What can hang from each mark
dabar: mulo zemal
zemal: dabar sule tarab
tarab: fube
vevu: sule
vozi: tarab
sule: mulo pubo zemal
fube: sule tarab
tano: sule

Each row was made from one small tree. The marks that hang from a mark follow it in brackets, in alphabetical order. Every link used is in the known rows. Write each row's tree.
Known rows
fube{sule{pubo zemal{dabar}} tarab}: [-29   4  -4  18 -12 -33   3 -15   0 -57 -30 -11 -17 -49  28  17   2 -21
  -9  15  -1 -74]
vozi{tarab{fube{sule{pubo zemal}}}}: [  2  20   5  -6 -19 -24 -15 -26 -54 -67 -81 -14 -22 -41  -3  27  29 -10
  11  16 -18 -38]
tarab{fube{sule{mulo pubo zemal}}}: [-26  19   9   7  -6 -19  -3 -29 -55 -52 -49 -26 -43 -23  -7  17  17 -23
  13  29 -46 -49]
tano{sule{mulo pubo zemal{dabar}}}: [-35 -11  -8  10 -12  -6  10 -38 -39 -32 -11 -37 -24 -40  30  30  -6  -3
  11  25 -26 -48]
zemal{dabar sule}: [ -3  -2 -37  -4 -27  -2 -14 -44  22 -17  10 -21   3  19  19   0  39   1
   3 -17  -6  -9]
fube{sule{mulo pubo zemal} tarab}: [-25  30  12  28  -8 -35  17  -9 -33 -39 -39 -31 -44 -43  14  16 -11 -27
   3  27 -12 -75]
zemal{dabar tarab{fube{sule{pubo}}}}: [-18  18  -5  11 -23 -11 -20 -59  -8 -54 -43 -21 -37 -19  20 -28  25 -14
  15  42 -27 -60]
vevu{sule{pubo zemal{tarab{fube}}}}: [-12   0  15 -11  15   4  -2 -25 -35 -66 -58   1 -47 -17  27 -28  14  -8
  -7  44 -30 -12]
tano{sule{mulo pubo zemal{tarab}}}: [  3  21   8  25   0  -5  16 -29 -45 -40 -42 -41 -60 -53  23  14  -3  -8
   9  59 -17 -45]
fube{sule{zemal} tarab}: [  2  22   1  15  -1 -32  -2 -10  -3 -44 -38  -5 -21 -44  -2   9  12 -26
 -21  -2   7 -40]
tano{sule}: [  3  19 -12   8  -3   5  14 -38 -11   0 -21 -22 -19 -30   0  -5  14 -11
  -8   4   3 -14]
dabar{mulo zemal{sule}}: [ 19  24 -36  -1   0   2  19 -19  -4 -20  -4 -48 -15  -8  -6 -22  33   4
  -3 -22  -5  -4]
sule{mulo}: [-18  21 -12   7  -3   4   0 -31 -20   0 -14 -33 -10  13   8  -8   0 -11
  15  -6   0 -15]
tarab{fube{sule{zemal}}}: [  2  13  -2  -4   2 -15 -23 -27 -29 -53 -47   1 -18 -22 -19   0  41 -16
  -6   4 -26 -14]
vevu{sule{pubo zemal}}: [-16   3   3 -21  20  -2  17  -2 -24 -47 -33   6 -16 -25  30   5   9  -2
 -18  12  -8 -19]
dabar{mulo zemal{tarab}}: [ 19  29 -23  12  20  10  11 -13 -12 -29 -27 -41 -23 -25   7 -47   9   2
   4   6  14 -11]
sule{mulo pubo zemal{dabar tarab}}: [-24   1 -13  11  -7  -4 -14 -23 -25 -54 -24 -30 -29 -18  43  11  -3   1
  24  34 -13 -40]
vozi{tarab{fube{sule{mulo zemal}}}}: [ -6  16   8  -7 -26 -22 -26 -42 -69 -51 -63 -26 -22 -14 -16  11  27  -7
  19   3 -19 -17]
fube{sule{mulo pubo}}: [-21  48   3   6 -11 -18  14 -29 -24 -16 -29 -40 -34 -22   3   8   8 -15
  13  24 -20 -73]
vevu{sule{mulo pubo}}: [-45  16   7 -13   0   4  25 -26 -30  -8 -14 -29 -32   4  33 -17  -8  -5
   4  19  -8 -41]
vozi{tarab{fube{sule{zemal{dabar}}}}}: [-11 -11 -11 -18 -28 -19 -41 -50 -37 -68 -52  -4   6 -20   2   8  37   4
   7  -9  -8 -15]
zemal{dabar sule{pubo} tarab}: [  7  15 -29  10 -30  -4  -7 -43  21 -38 -11 -32 -28   2  41  -1  33   0
  13  28 -10 -38]
sule{mulo zemal}: [-10   8 -10   6   8  -2  -5 -12 -33 -28 -19 -18 -11  -5   8  16   7  -8
   8  -6  -7  -3]
sule{pubo zemal{dabar{mulo} tarab}}: [-11   6 -28  -8   2  -3  -5 -24 -18 -79 -30 -19 -10 -41  26  -3  25  -1
   8  16   7 -38]
tarab{fube{sule}}: [ -8  24  -3   2  -8  -9 -13 -45 -18 -26 -41 -10 -20  -7 -17 -20  34 -21
   0   0 -19 -26]

Which tree is each row?
[ -3  25  -6  22 -28  -1  -3 -53 -24 -30 -32 -51 -64  23  17 -17  23 -17
  28  39 -39 -35] | zemal{sule{mulo pubo} tarab{fube}}
[  7  46  10  11  -2 -24   0 -17 -34 -58 -48 -29 -51 -48  15  17  18  -9
   9  52 -23 -60] | fube{sule{mulo pubo zemal{tarab}}}
[ -2   0 -19   9   7  -2 -14 -15  -9 -66 -33 -11 -15 -28  43  15  11  -1
  10  29  -6 -33] | sule{pubo zemal{dabar tarab}}
[-29 -17 -21  -3  -4  -2 -20 -26 -22 -34  -3 -20   6   5  21  12   7   0
  13 -10 -10  -8] | sule{mulo zemal{dabar}}
[-24  32  11   1 -35 -15  -4 -54 -60 -33 -62 -48 -36  -6   1   6  11 -14
  35  21 -19 -61] | vozi{tarab{fube{sule{mulo pubo}}}}
[-49 -25  -4 -28   0   1  -7 -31 -23 -33   4  -7  -5   5  32 -17   3  14
  -6   0 -11  -4] | vevu{sule{mulo zemal{dabar}}}
[ 13   6  -9  30  18  13  -6 -23 -18 -22 -47 -33 -39   1  13 -48  -3 -11
  13  19 -16   7] | dabar{zemal{tarab{fube}}}
[-16  12  -6  10   9  -5   8  -4 -40 -34 -30 -27 -22 -18  19  31  -3 -11
  14  15 -17 -32] | sule{mulo pubo zemal}
[-22 -14 -15   5  -3  -4   9 -29 -22 -42 -22 -17 -13 -52  27  31   7  -2
  -3  22 -14 -41] | tano{sule{pubo zemal{dabar}}}
[ -9  40  10  13 -19  -8 -18 -59 -31 -33 -44 -36 -51  -1  -5 -42  20 -16
  19  36 -25 -34] | zemal{tarab{fube{sule{mulo}}}}
[ -1  12 -26   8 -38  -3 -18 -57   7 -24   7 -44 -28  24  30 -23  28   6
  19  13  -7 -16] | zemal{dabar sule{mulo} tarab}
[-20 -16 -25 -10  -4   3 -28 -48 -28 -82 -33 -10 -11 -10   4 -33  34  -9
   9   4  -4   2] | sule{zemal{dabar{mulo} tarab{fube}}}
[-17  26   4  -3 -38 -13 -20 -61 -55 -24 -55 -41 -23   5 -11 -11  18  -8
  29   2 -10 -29] | vozi{tarab{fube{sule{mulo}}}}
[ 12   6  -6  12  10   4 -25 -25 -26 -58 -54  -2 -26  -9   5 -16  23 -13
   4  18 -17  12] | sule{zemal{tarab{fube}}}
[ -5  21 -38  -6 -30  -5   2 -53   6 -56  -7 -41 -22  -8  24 -17  46   0
  13  19   3 -44] | zemal{dabar{mulo} sule{pubo} tarab}
[ 30  38 -28  14  -1  -1  27 -18  -7 -38 -27 -59 -45 -26  18 -23  30   1
   5  22  -8 -36] | dabar{mulo zemal{sule{pubo} tarab}}
[ 29  18   0  14   6   0  -1 -28 -19 -40 -41 -13 -34 -53  12   1  20  -3
 -14  34  -1  -6] | tano{sule{zemal{tarab}}}
[  4  40   4  15 -10  -9  -7 -43 -19 -50 -60 -23 -50 -22   3 -23  27 -22
   8  47 -25 -56] | zemal{tarab{fube{sule{pubo}}}}
[ -6  28   5  21   1 -33  15  -2 -12 -51 -49 -11 -33 -57  12  23   4 -27
 -15  17  -1 -71] | fube{sule{pubo zemal} tarab}
[ 38  34 -20  29   2  -2  16  -9   5 -24 -29 -48 -50 -17  31  -7  16   1
   9  32 -22 -30] | dabar{zemal{sule{pubo} tarab}}
[-22 -11 -27 -16  -5  -2   6 -43 -25 -52  -5 -21   1 -51  -1   1  30   2
 -10  -5   6 -15] | tano{sule{zemal{dabar{mulo}}}}
[-19  -9  -1 -19   6   0  -1 -20  -9 -65 -25   0 -26 -26  56 -16  11  11
 -11  38  -6 -27] | vevu{sule{pubo zemal{dabar tarab}}}
[ 25  47   2  10   5 -21  -4  -7 -17 -65 -57 -11 -39 -59  14  15  33  -9
  -5  46 -13 -51] | fube{sule{pubo zemal{tarab}}}
[-26  28   2   7 -14  -9 -10 -56 -36 -16 -29 -32 -31   9 -18 -23  19 -21
  13   9 -28 -36] | tarab{fube{sule{mulo}}}
